Known rows, with every way that one mark hangs from another:
(sekil (bezin bote) gulid (lareb kuvo)): [ -2 -20 -19  22   1  72 -16  16  16  15 -14  39  17 -29 -11 -58 -16  50
  -2  12   0 -50  -9]
(bubuka (govuz bote)): [-50 -14   2  -4  21 -63  14 -39 -19  -1  18  -6  23  12  -1  53  -2   8
 -12   8   9 -25  -5]
(dera (fiti (bubuka govuz))): [-40   2   9 -40 -19 -50  20  24  20  13  -2 -34 -43  14  26  56  -5  -7
  -4  16  24 -16  26]
(fiti (bubuka (govuz bote)) dera): [ -48   -7    4   14   54  -43   21   27 -104   13    2  -39  -50   47
  -35   44  -17    1  -11   29   28  -57   -2]
(gulid sekil): [  3  -2   6  28 -11   4  20 -23  26 -12 -13   6  18  13  32   3  -4 -28
   0 -18   2   0 -28]
(sekil (bezin (bote levos lurib)) gulid (lareb kuvo)): [ 25   3  -6  13   8  86 -30  15  26  10 -20  35  11 -19  -4 -53   4  42
   3   4 -13  -5  -2]
(sekil bezin gulid (lareb kuvo)): [-29 -19 -12  -2   2  84  -4  21   4   7 -30  35  31 -30  -7 -36 -23  39
   6   5   5 -26 -10]
(dera (fiti (bubuka (govuz (bote (bezin sekil)))))): [-20   2  11 -22 -22 -25  20  19  16   7  20 -34 -52   0  14  46 -20   2
  -4   9  23 -11  20]
(govuz bote): [-78 -19  -1  -7  -8 -15  -1 -32 -37 -29  41  -6  27  12 -39 -19  -8  -2
  -9  12   6 -20 -12]
(lareb kuvo (sekil (bezin (bote levos)) gulid)): [ 56 -11 -37  -2 -11 -26  -6  11 -17  29 -42  23  -6  -9 -12 -19  27 -44
   9 -12   0 -18  77]
(bezin (bote (levos (bubuka govuz)) lurib) (sekil lareb)): [ 83  19   5  45   8  29 -23  -4  20  20 -31   7 -28  19   6 -17   2  -1
  -9  -7 -28  39 -43]
(bote bezin (levos bubuka) lurib): [ 45  29   8 -16  -1  -1 -16  29  14 -20  14  -7  23 -20  23  -3  47   1
  22 -13 -18 114  13]
(lareb kuvo): [-44  -8 -39 -20  -9 -36   2  -8   9 -14 -12  11   0   4   7 -16  25 -10
   7   8   6  -7  40]
(bezin (bote lurib) (sekil (lareb kuvo))): [ 46  30 -12  40   0  58 -29 -29  67  14 -14  25 -39  14   1 -53   0   2
  -9  -2 -37 -19 -30]
(sekil gulid): [-10 -12   0  56 -10  -6   8 -14  -8 -14 -15  10  34  12  -3 -12  -8  -5
   1   5   7 -28  33]
(dera fiti): [-44  -2  10 -48 -47 -36  11 -22  44  -7   9  -9 -18  11  26  19   0 -20
   2  11  18  -8  24]
(levos (bubuka (govuz (bote bezin)))): [-40 -16 -12   0  -1 -53  14  33 -69  -5  11 -19  28  -6   1  39  -1  22
  -2  11   8  -6  -4]
(lareb (sekil gulid)): [ 30 -10  -6  31 -12 -42   9 -10 -17  31 -38  12  28  18 -15   4   9 -74
   1 -11  -3 -21  33]
(bote bezin (levos bubuka)): [ 39 -31 -11  -1 -11 -48   6  34 -27 -15  13  -6  34 -33   9  -8  26  -1
  17  -7  20 106   7]
(govuz (bote lurib)): [-74  23  11 -18  -1  17 -17 -36  -8 -31  42  -7  21  22 -29 -14   7   0
  -6   8 -22 -14  -8]
(govuz (bote (bezin (sekil gulid lareb)) lurib)): [-11  21  14  33  -1  71 -17 -30  13 -23  55   7  15  -9 -29 -32 -14  16
  -2  -6 -22   1 -22]
(fiti bubuka dera): [-45  -8  -1   6  34 -25  17  39 -81   5 -15 -31 -47  43 -34   2 -13 -14
  -2  27  25 -43  -1]

Rows:
[ 21 -13  -2 -16 -11 -13  10   0 -15  26 -42  16  33  -9 -15   3  -7 -51
   6 -17  -1 -28  32]
(lareb (sekil bezin gulid))
[  8  -8  -7   4  -4  60   3  -2  43   8 -14  26   6 -16  27 -27 -10  10
  -3 -14  -3 -15 -58]
(gulid (sekil (bezin bote) (lareb kuvo)))
[  9  14   9   6  -7  31 -15  -3 -34 -36  44 -13   8  -7 -25 -17   6   5
   5 -10 -14  65  -4]
(govuz (bote (bezin sekil) (levos bubuka) lurib))
[ 72  33   4  86  -8  44 -20 -38  46  -8 -13  15 -31  20   0 -41 -15   3
  -8  -9 -33 -44  23]
(bezin (bote lurib) (sekil gulid))
[-32   6 -16 -59   8  65 -27   6  57  15  -5  34   7 -27   0 -49   6  41
  -1   9 -20 -22 -41]
(sekil (bezin (bote lurib)) (lareb kuvo))
[-32  11   9  14  56 -23  13  27 -78  11  17 -36 -50  36 -28  42  -7   9
  -6  24  16 -46  -1]
(fiti (bubuka (govuz (bote bezin lurib))) dera)
[-32  -5   2  10  54 -53  26  33 -79  20 -22 -33 -50  43 -15  49 -12  -5
  -6  26  28 -49   2]
(fiti (bubuka govuz) dera)
[-27   8   1 -66  -3  15 -14 -15  48 -14   5  14  13 -25   3 -27  -2  32
   2   1 -15 -35  -1]
(sekil (bezin (bote lurib)))
[ -4  -3   8 -54  16  40 -20  17  25  22 -15  19  23 -22   5 -14   0  38
  -2   5 -14  18 -64]
(sekil (bezin (bote (levos (bubuka govuz)) lurib)) lareb)
[ 28 -10   7  -2 -10  20  11 -15  30 -14 -11  10  11 -12  29 -10  -9  -2
   1 -22   4   5 -26]
(gulid (sekil (bezin (bote levos))))
[ 34  11  11  -4  -1  21   7   2  20  -8 -18   2   6  -7  42  18  -1   7
   2 -23  -8   6 -23]
(gulid (sekil (bezin (bote (levos (bubuka govuz)) lurib))))
[-18  22  17 -28 -18  -9  12  16  30   5  22 -35 -55   4  18  48 -12   2
  -3   7  10  -8  22]
(dera (fiti (bubuka (govuz (bote (bezin sekil) lurib)))))
[ 25 -12  -5   4  -2  53   2  -1  35   6 -18  23   6 -13  26 -26  -4   4
   0 -17   1  13 -55]
(gulid (sekil (bezin (bote levos)) (lareb kuvo)))
[-51   2  11 -37 -20 -43  17  19   3   7  15 -37 -43  16  12  51  -9  -4
  -7  18  24 -21  21]
(dera (fiti (bubuka (govuz bote))))
[-38   4  -7  -5   3 -36   6  31 -54  -6  12 -18  25  -1   7  41   6  23
  -1   8  -5  -3  -2]
(levos (bubuka (govuz (bote bezin lurib))))
[-25 -21  -3  16 -10  12   3 -32 -13 -30  59   1  16 -20 -35 -29 -23  10
  -3  -3   6  -1 -14]
(govuz (bote (bezin sekil)))
[105  36  15  41   8  26  -6  21   7 -12 -11  -5   1 -17  32  26  19   7
  18 -27 -19 101  29]
(bote (bezin (sekil gulid)) (levos (bubuka govuz)) lurib)
[ 58   2   2  -4  -6 -12  -8  -4   1  29 -35  16  17  -1 -13  -8  13 -48
   4 -16 -14 -13  38]
(lareb (sekil (bezin (bote levos lurib)) gulid))
[ 45 -19  -2  58  -7  41   9 -11  41   0  12  25  21 -38   1 -33 -27  10
   6 -13   5  17 -22]
(bote (bezin (sekil gulid lareb)))
[-20  -4  11 -32 -18 -46  16  24   7   6  24 -36 -41   2  15  49  -1  -2
  -1  12  29  16  25]
(dera (fiti (bubuka (govuz (bote bezin levos)))))
[ 82  23   5  34  -3  10 -22 -40  45  -9 -17   7 -37  20   3 -34   8 -17
  -4 -14 -26  30   5]
(bezin (bote levos lurib) sekil)
[  7 -23  -4 -12   3 -76  11  22 -58  -5 -35 -16  24  13  14  37  22 -16
   6   1  18  77  10]
(bote (levos (bubuka govuz)))
[ 35   1  -3 -55  -5 -33  -8  -9  14  31 -29  13  13  -5 -10  -4  21 -55
   3 -16 -14   3  13]
(lareb (sekil (bezin (bote levos lurib))))
[-29 -16   0   4  21 -58  14 -34  -4  -1  39  -1  28 -11   3  47  -1  19
  -8   4  12 -13  -5]
(bubuka (govuz (bote bezin)))
[-12  12  13  -9   3  10 -19 -29  -2 -34  61  -5  24  -6 -23 -19  24   2
   5  -4 -10  61  -2]
(govuz (bote bezin levos lurib))
